Each row comes from the steps of one walk. Every step used is in the known rows, and no mark comes twice. Write the walk behind each row, first mark first.
Known rows:
kogip/zivo/disop/vigivob/zasen/pomip/vefom: [-31.0 -39.4 -36.0  47.0 -21.7  16.4 -14.3 -32.6 -40.8  19.2 -18.7 -23.2
 -13.8 -33.2  31.6 -31.8 -44.8 -28.4 -65.3  56.7   6.8 -44.0 -46.6 -44.1
 -14.7]
vefom/pomip: [ -6.6  -9.6  -5.8  10.5  19.0   4.4 -31.2  18.2  10.0  24.9  -4.1   9.1
 -14.3  -4.0  22.4 -47.2  -5.6 -46.3 -59.1  31.3   4.9 -35.7 -42.9 -69.4
 -22.1]
zivo/disop/vefom/pomip/zasen: [-47.9   7.9 -25.9   7.1 -17.1  22.3 -26.1 -19.5   7.7  39.9 -24.6   3.6
 -35.2   3.2  58.4 -30.6 -57.3 -15.2 -26.5  21.3   7.1 -33.8 -13.1 -65.6
 -11.8]
debor/vefom/disop/vigivob/zasen: [-23.8  37.8 -12.8   2.4  -3.1  40.7  14.1 -34.2   0.8  37.2 -36.5   5.9
 -21.6  -8.4  66.6 -52.1 -16.1  -6.7 -17.3  50.5   7.9 -26.8 -26.3 -56.8
 -23.8]
gezola/zasen: [ -2.4   2.2  -6.8  24.1   3.8  24.4 -15.7   2.2  -8.8  -1.5 -35.5 -50.7
 -10.1 -17.7  36.8 -57.0 -18.1  -1.1 -24.7  50.4 -13.3 -29.6 -22.1 -52.9
 -33.6]
vefom/debor/zasen/vigivob: [-22.0  -7.8   3.1  21.1 -13.8  33.8 -18.9 -26.4  14.6   2.7  16.0 -17.2
 -33.7 -17.1  11.5 -74.8 -44.9 -22.7  -3.2  49.3 -31.9 -20.1 -41.7 -59.9
   6.3]
pomip/vefom/disop/vigivob/zasen: [-17.5 -50.3 -40.1  14.4  -8.7  41.5 -15.7 -21.4 -22.2  32.7 -37.8 -13.7
 -28.1 -15.6  48.3 -44.8 -26.3 -28.8  -9.2  35.2 -26.5 -36.3 -39.6 -56.3
 -19.9]
pomip/zasen/gezola: [ -0.1   8.3 -10.6  34.4   5.0  27.1 -19.9 -13.3 -21.9 -12.8 -10.0  42.4
 -12.4 -14.0   2.1 -25.7 -24.5 -20.0 -16.8  17.7 -28.4 -38.7 -16.2 -42.1
 -30.4]
debor/vefom/disop/vigivob/zasen/gezola: [-16.6  51.1  -6.3   2.7  -3.9  44.7  12.0 -37.9   0.4  32.7 -29.1   3.2
 -23.5  -7.1  55.3 -53.3 -14.0  -6.9 -17.6  45.7   9.0 -30.8 -31.8 -50.6
 -23.9]
zasen/vigivob: [ -6.2 -24.3   5.3  25.0 -16.7  39.9 -18.1 -28.5  19.7   7.1  36.6 -11.7
 -38.3  -2.9   9.5 -47.9 -25.7 -18.1 -15.9  30.9 -11.9 -23.2 -29.1 -49.8
 -15.9]
vefom/pomip/zasen/gezola: [ -3.2   1.7  -3.9  22.3  25.6   2.6 -30.7  12.5  -4.8  10.4 -10.5  31.6
 -23.8 -10.6   5.0 -35.4 -21.1 -43.0 -51.9  19.8  -8.3 -44.7 -39.6 -64.9
 -31.4]
pomip/zasen/debor: [-20.6 -39.4 -18.8  28.5  -4.0  20.6 -21.3  -4.9   0.9   1.5  -0.9  41.8
 -17.1 -13.1   3.5 -34.7 -32.3 -29.9  -9.5  29.1 -31.4 -11.1  -2.0 -75.3
 -23.0]
zasen/gezola: [ 15.3  29.0   4.8  18.8  -5.4  42.4 -28.0 -15.5  -0.6  -5.6  21.1   4.6
  -2.4  -0.9  -4.7 -47.0   3.4 -24.2 -29.6  20.4  -7.4 -36.4 -37.8 -31.6
 -18.7]
zivo/kogip/disop/vigivob/zasen: [ 22.8   6.5  -3.5   1.2 -59.5  16.5 -11.6 -20.8   8.7 -13.1 -12.9  13.4
  -6.7 -11.9  50.3 -41.4 -29.6 -22.4 -16.0  49.9  12.2 -22.7 -18.9 -48.8
  -7.5]
kogip/disop/vigivob/zasen/pomip: [ -8.6 -19.5 -27.8   7.1 -20.5  13.3 -15.0 -48.5 -31.9 -31.4  -2.2 -18.8
   1.9 -15.9  46.1 -31.2  -4.5 -11.0  -6.3  63.4   6.1 -26.0 -25.0 -44.7
 -19.3]
zivo/kogip: [ 25.3  11.0   7.1   6.9 -46.2  20.7 -19.8   6.6  32.5  17.5 -11.9  29.6
  -3.9  -9.1  31.7 -50.1 -26.4 -41.2 -29.0  29.5   3.1 -21.7 -19.5 -48.7
  -8.5]
kogip/disop/vigivob/zasen/pomip/vefom: [-18.6 -37.1 -33.5   8.0 -19.6  16.9 -17.1 -48.4 -31.2 -29.1 -14.1 -20.4
  -5.3 -20.8  43.7 -30.8  -5.8 -16.2  -4.5  59.5   0.0 -31.1 -26.9 -42.7
 -22.9]
vigivob/zasen/pomip/vefom: [-18.6 -34.2 -37.7  16.8   9.1   0.2 -27.0  -3.7  -7.0  20.9 -28.5 -30.1
  -9.5 -44.7  13.5 -42.7  -5.0 -54.9 -19.5  51.6  15.4 -56.9 -47.0 -34.4
 -26.5]
kogip/zivo/disop/vefom/pomip: [-32.1  -4.2 -36.6  41.3 -14.9  26.1 -17.6 -17.6 -10.7  29.2 -10.1  -5.7
 -13.6 -13.8  43.5 -33.9 -50.1 -31.0 -65.2  44.7  15.5 -47.5 -37.4 -43.1
  -9.4]
disop/vigivob/zasen/pomip/vefom/debor: [-23.1 -25.5 -18.3  12.1  -5.9  12.5 -12.2 -23.1 -32.0  14.0 -18.6 -53.2
 -35.2 -39.4   6.7 -48.1  -2.3 -24.0 -28.9  54.5   4.1  -9.9 -48.0 -52.8
 -18.0]
disop/vefom/debor: [-38.0  30.0 -22.6   4.1  -9.3  49.1 -19.3 -22.7  27.3  28.1  -5.9 -18.0
 -35.8 -13.5  21.0 -58.5 -17.6 -29.5   6.4  30.5  -4.0  -7.1 -20.7 -36.3
  -0.2]
vigivob/zasen/pomip/vefom/disop: [-10.2 -31.4 -40.6  14.6   4.7   2.0 -26.3 -10.7  -8.6  31.4 -27.8 -26.5
  -6.2 -39.2  27.6 -45.0 -16.2 -56.9 -10.2  51.9  10.4 -58.5 -49.2 -39.1
 -23.2]
zasen/pomip: [ -4.7 -22.8 -14.6   9.3  -1.3  -1.7 -36.2 -19.4   6.1  20.9  -0.3  -6.1
  12.7 -26.1   2.7 -45.1   1.6 -64.8 -19.7  32.5   0.4 -27.1 -32.3 -34.1
 -28.3]
disop/vigivob/zasen: [-10.0  -4.2 -19.3  16.1  -5.2  23.6  -2.7  -8.4 -39.2   5.2 -11.6 -47.5
 -26.9 -20.7  26.7 -38.0   2.8   2.2 -44.6  56.3  16.5 -10.6 -39.4 -56.7
 -18.0]
pomip/vefom/debor/zasen/gezola: [-37.6 -40.6 -18.7  20.8  -2.3  44.0 -28.0 -13.5   5.0   4.9 -27.6  -6.3
 -32.2 -27.2   4.5 -64.5 -25.0 -39.5  -6.8  31.2 -41.5 -39.9 -44.2 -45.2
 -12.3]
zasen/pomip/vefom/disop/kogip: [ -9.5 -51.1 -32.7   3.3  -9.0  14.4 -38.3 -28.5   0.8  40.3 -17.5 -18.7
   5.3 -30.0  19.1 -49.5 -19.1 -82.9  -0.6  26.4 -15.0 -31.4 -34.2 -35.9
 -31.2]
disop/vefom/debor/zasen: [-41.7  28.3 -34.3   5.6  -5.5  45.6 -17.4 -11.7  25.5  23.7 -16.9 -36.8
 -35.5 -16.4  27.9 -60.2 -27.4 -27.3   3.0  36.9   4.9 -18.0 -28.4 -34.4
  -1.8]
gezola/zasen/vigivob: [ -3.5  -8.8   5.1  29.1  -5.9  30.9 -12.7 -13.8   5.1  -2.0  -9.8 -65.8
 -38.1 -16.9  23.3 -60.1 -35.0   2.8 -16.5  47.5 -14.9 -29.5 -27.0 -53.4
 -32.8]

Write each row's walk:
[-24.2   3.1 -37.8  -1.1  -8.4  27.5 -25.9 -29.4  13.6 -12.8  -6.3   1.9
  -7.0   2.1  56.1 -34.2 -14.0 -27.9  -1.7  40.8  11.7 -37.3 -16.7 -39.0
 -18.4]	kogip/disop/vefom/pomip
[-24.2 -58.4 -26.4  11.5   2.7   5.7 -39.9 -17.1   7.7  24.5 -23.6  -8.2
  -2.2 -35.9  -3.3 -44.2  -0.7 -74.5 -13.8  25.4 -12.2 -36.6 -35.7 -29.9
 -35.4]	zasen/pomip/vefom
[-26.0   0.1   2.7  12.4   4.9  22.2 -13.3   5.1  29.0  12.8 -28.6 -47.7
 -30.9 -17.0  17.4 -73.3 -20.9 -14.5 -30.1  52.7  -1.1 -16.6 -22.9 -78.4
 -35.5]	gezola/zasen/debor/vefom/pomip
[-28.8 -10.8  -4.1  11.0 -36.9  29.2 -16.4 -38.9 -26.2  19.4  -6.3 -10.2
 -21.0   6.3  55.0 -34.8 -38.5  11.4 -38.1  35.1  -8.7  -8.2 -16.2 -76.2
  -6.5]	zivo/disop/vigivob
[ 23.1   3.4   1.6  -0.4 -62.0  21.0 -14.4 -24.3  12.9 -13.4  -8.6  23.1
  -3.6  -5.4  48.8 -42.3 -28.2 -23.5 -15.8  42.1   2.8 -14.3 -13.8 -49.3
  -8.7]	zivo/kogip/disop/vigivob
[ 25.6   4.2   0.2   1.7 -57.9  20.2 -21.2 -18.9  28.2 -11.6  -7.7  41.6
   7.7  -4.0  50.7 -43.9 -32.1 -35.4  -8.3  39.3  -0.8 -29.1 -10.5 -44.5
  -7.7]	zivo/kogip/disop
[-31.8  21.3 -35.5   0.9  13.2  28.3 -25.2  12.1  29.4  38.8 -17.9 -26.3
 -35.2  -6.1  28.5 -42.5  -8.9 -41.9 -32.0  23.4  29.9 -28.1 -32.7 -41.8
 -21.5]	disop/vefom/pomip
[-19.1 -28.8  -8.5  18.8   4.4   8.3 -28.5 -14.8  -0.1  10.4 -47.3 -60.3
 -18.5 -42.2   9.3 -67.0 -23.0 -37.7  -7.1  46.2 -26.1 -31.8 -33.1 -44.7
 -37.9]	gezola/zasen/pomip/vefom/debor
[-24.7  20.8 -31.9   2.9 -23.1  44.2 -23.2 -49.2  10.9 -28.1   1.7  -7.4
  -9.0  -3.8  43.9 -47.9 -26.6 -18.1  23.1  45.5  -5.0 -34.9 -19.2 -28.0
  -5.0]	kogip/disop/vefom/debor/zasen/gezola
[ 12.1  19.0 -10.9  -6.7 -50.4  19.0 -22.7 -11.4  42.7   3.5 -15.6  24.2
 -10.6  -4.4  51.8 -43.5 -35.4 -43.9  -9.9  34.1  18.7 -31.3 -15.6 -41.1
  -9.1]	zivo/kogip/disop/vefom/pomip
[-25.1  -6.5  -5.6   0.6 -18.1  42.6 -12.4 -23.2  45.4  34.7  13.4  20.6
 -15.8   3.1  23.7 -67.8 -19.6 -35.4  -6.1  39.2  -8.0  -3.7 -14.4 -81.3
 -12.5]	zasen/debor/vefom/disop
[ -8.6 -30.1 -18.8  15.6   0.3  10.3 -22.2 -18.7 -15.3  19.0 -51.7 -73.3
 -18.9 -34.9  26.4 -58.9 -26.5 -29.5 -11.8  45.4 -17.2 -30.5 -36.3 -47.6
 -43.1]	gezola/zasen/pomip/vefom/disop/vigivob
[-44.4  12.1 -23.0   1.5 -20.3  26.3 -28.4 -19.1  15.1  43.7 -16.5  -8.9
 -31.3   7.7  59.4 -37.5 -47.9 -17.2 -30.8  23.6  13.9 -32.0 -18.6 -64.3
  -7.5]	zivo/disop/vefom/pomip
[ -8.4 -28.2 -42.3   9.7  -0.6   7.6 -26.1 -10.7 -12.8  32.0 -23.3 -42.2
  -2.7 -42.0  30.2 -46.5 -18.4 -63.6 -10.5  52.4  15.4 -50.1 -44.8 -37.3
 -24.0]	vigivob/zasen/pomip/vefom/disop/kogip
[ 17.1  -1.3 -27.3   6.6 -16.7  20.4 -10.3 -35.7 -31.1  40.6  -5.9 -24.9
  -6.7  -7.2  58.3 -48.1 -30.9 -24.0 -10.2  49.7  -3.8 -21.8 -43.2 -62.7
 -11.0]	vefom/disop/vigivob/zasen/pomip
[-17.8   4.5 -24.8   4.7 -10.6  31.4  -7.6  -5.7  15.3  29.5   1.5 -25.8
 -15.6 -19.6  35.2 -60.3 -20.2 -33.4 -13.6  62.4  23.7 -24.3 -27.9 -69.2
 -12.0]	vigivob/zasen/debor/vefom/disop/kogip
[-21.2  36.7  -9.4   2.7  -1.9  44.5   4.7 -32.1  19.6  38.8 -31.1  34.1
  -6.8  -0.1  66.9 -54.7 -18.4 -20.0  -8.5  39.5  -5.1 -34.3 -17.9 -52.5
 -23.9]	debor/vefom/disop
[ -7.2 -29.4 -19.8  17.0   3.4   9.3 -27.1 -14.4  -5.1  20.1 -51.2 -59.8
 -10.3 -33.5  28.4 -60.1 -28.8 -37.8  -6.2  43.5 -20.5 -40.5 -33.7 -44.7
 -42.4]	gezola/zasen/pomip/vefom/disop
[-17.7 -31.2  -9.9  18.0  18.4  -2.0 -31.7  18.9  11.5  20.1  -3.7  31.2
 -27.5  -9.4   5.4 -41.2 -26.8 -49.8 -46.7  27.9 -10.4 -25.4 -30.0 -87.6
 -26.3]	vefom/pomip/zasen/debor
[  0.8  13.3 -24.3  22.5   2.7  31.8 -21.8   9.6  -4.5 -10.9  -7.8 -32.3
   0.4  -8.8  17.3 -50.3 -18.3 -20.8 -37.0  37.0   8.9 -55.2 -50.5 -33.8
 -21.2]	debor/zasen/gezola
[ -9.4 -14.2 -26.8   9.8 -21.6  24.3 -10.1 -43.8 -33.7 -35.9  -2.5 -13.7
  -2.0  -9.0  55.2 -30.9  -6.2   2.9  -9.6  63.8   2.8 -25.5 -21.7 -49.2
 -15.6]	kogip/disop/vigivob/zasen
[-20.5  -3.1 -10.6   3.8 -41.6  39.0 -24.9 -29.3 -14.1  24.3   5.2 -16.3
   2.2   3.8  64.7 -40.7 -47.3 -17.8 -26.1  32.9  -3.0 -11.8  -2.5 -68.3
  -6.6]	zivo/disop/kogip
[-31.6   8.2 -37.7   2.1 -21.8  39.9 -20.5 -45.5  11.2 -23.2  -5.9  -5.8
  -7.2  -5.2  55.9 -46.6 -27.6 -18.1  23.2  50.0  -5.5 -30.8 -13.7 -33.7
  -4.6]	kogip/disop/vefom/debor/zasen
[ -4.7  -9.5 -29.5  15.6   6.6  -4.9 -24.3  -3.7  -8.1  18.6 -12.4 -29.0
   1.2 -38.2  17.8 -43.2  -3.0 -48.3 -23.9  56.6  24.2 -49.1 -44.3 -36.9
 -22.1]	vigivob/zasen/pomip
[-40.3  29.2   1.8   3.6  22.0  21.7  -4.0   0.5  31.4  29.3 -35.2  24.9
 -24.2 -11.3  35.3 -51.9   3.5 -31.4 -49.5  37.4  16.7 -36.6 -29.3 -57.5
 -34.7]	debor/vefom/pomip
[-18.6  37.0 -17.6   8.5  -9.1  51.3   8.2 -32.5   6.8  39.2 -23.3   9.6
   0.3 -10.4  67.5 -54.8 -26.7 -32.2 -20.1  46.6   5.3 -27.6 -18.0 -45.6
 -24.3]	debor/vefom/disop/kogip/zivo
[-25.8   0.5   1.2  15.0  -2.5  31.0  -9.7  -2.3  25.0   7.1 -27.2 -47.6
 -25.7 -17.1  19.8 -71.3 -19.2  -7.0 -19.2  53.6  -6.3 -13.0 -15.1 -70.6
 -34.1]	gezola/zasen/debor/vefom
[-21.3 -19.7 -23.7  48.0 -26.4  28.2  -9.7 -31.7 -40.0  13.0  -2.9  -7.2
  -7.4 -15.2  39.9 -31.9 -43.9 -11.3 -71.2  52.5  -0.1 -31.0 -35.1 -51.3
  -9.1]	kogip/zivo/disop/vigivob
[-31.8  -3.1 -38.7  43.7 -22.3  34.8 -14.6 -25.9 -14.5  23.7  -9.0  -5.1
  -8.5 -14.0  44.6 -32.3 -48.9 -23.6 -54.6  46.3  10.6 -44.0 -30.2 -36.2
  -8.2]	kogip/zivo/disop/vefom
[-44.9 -59.0 -19.1  23.0  -5.5  43.4 -24.7 -17.8  11.7   9.6 -22.5 -12.8
 -44.5 -27.6   9.5 -64.3 -35.0 -37.0  -1.8  34.2 -43.5 -35.5 -41.0 -51.5
 -10.9]	pomip/vefom/debor/zasen/vigivob
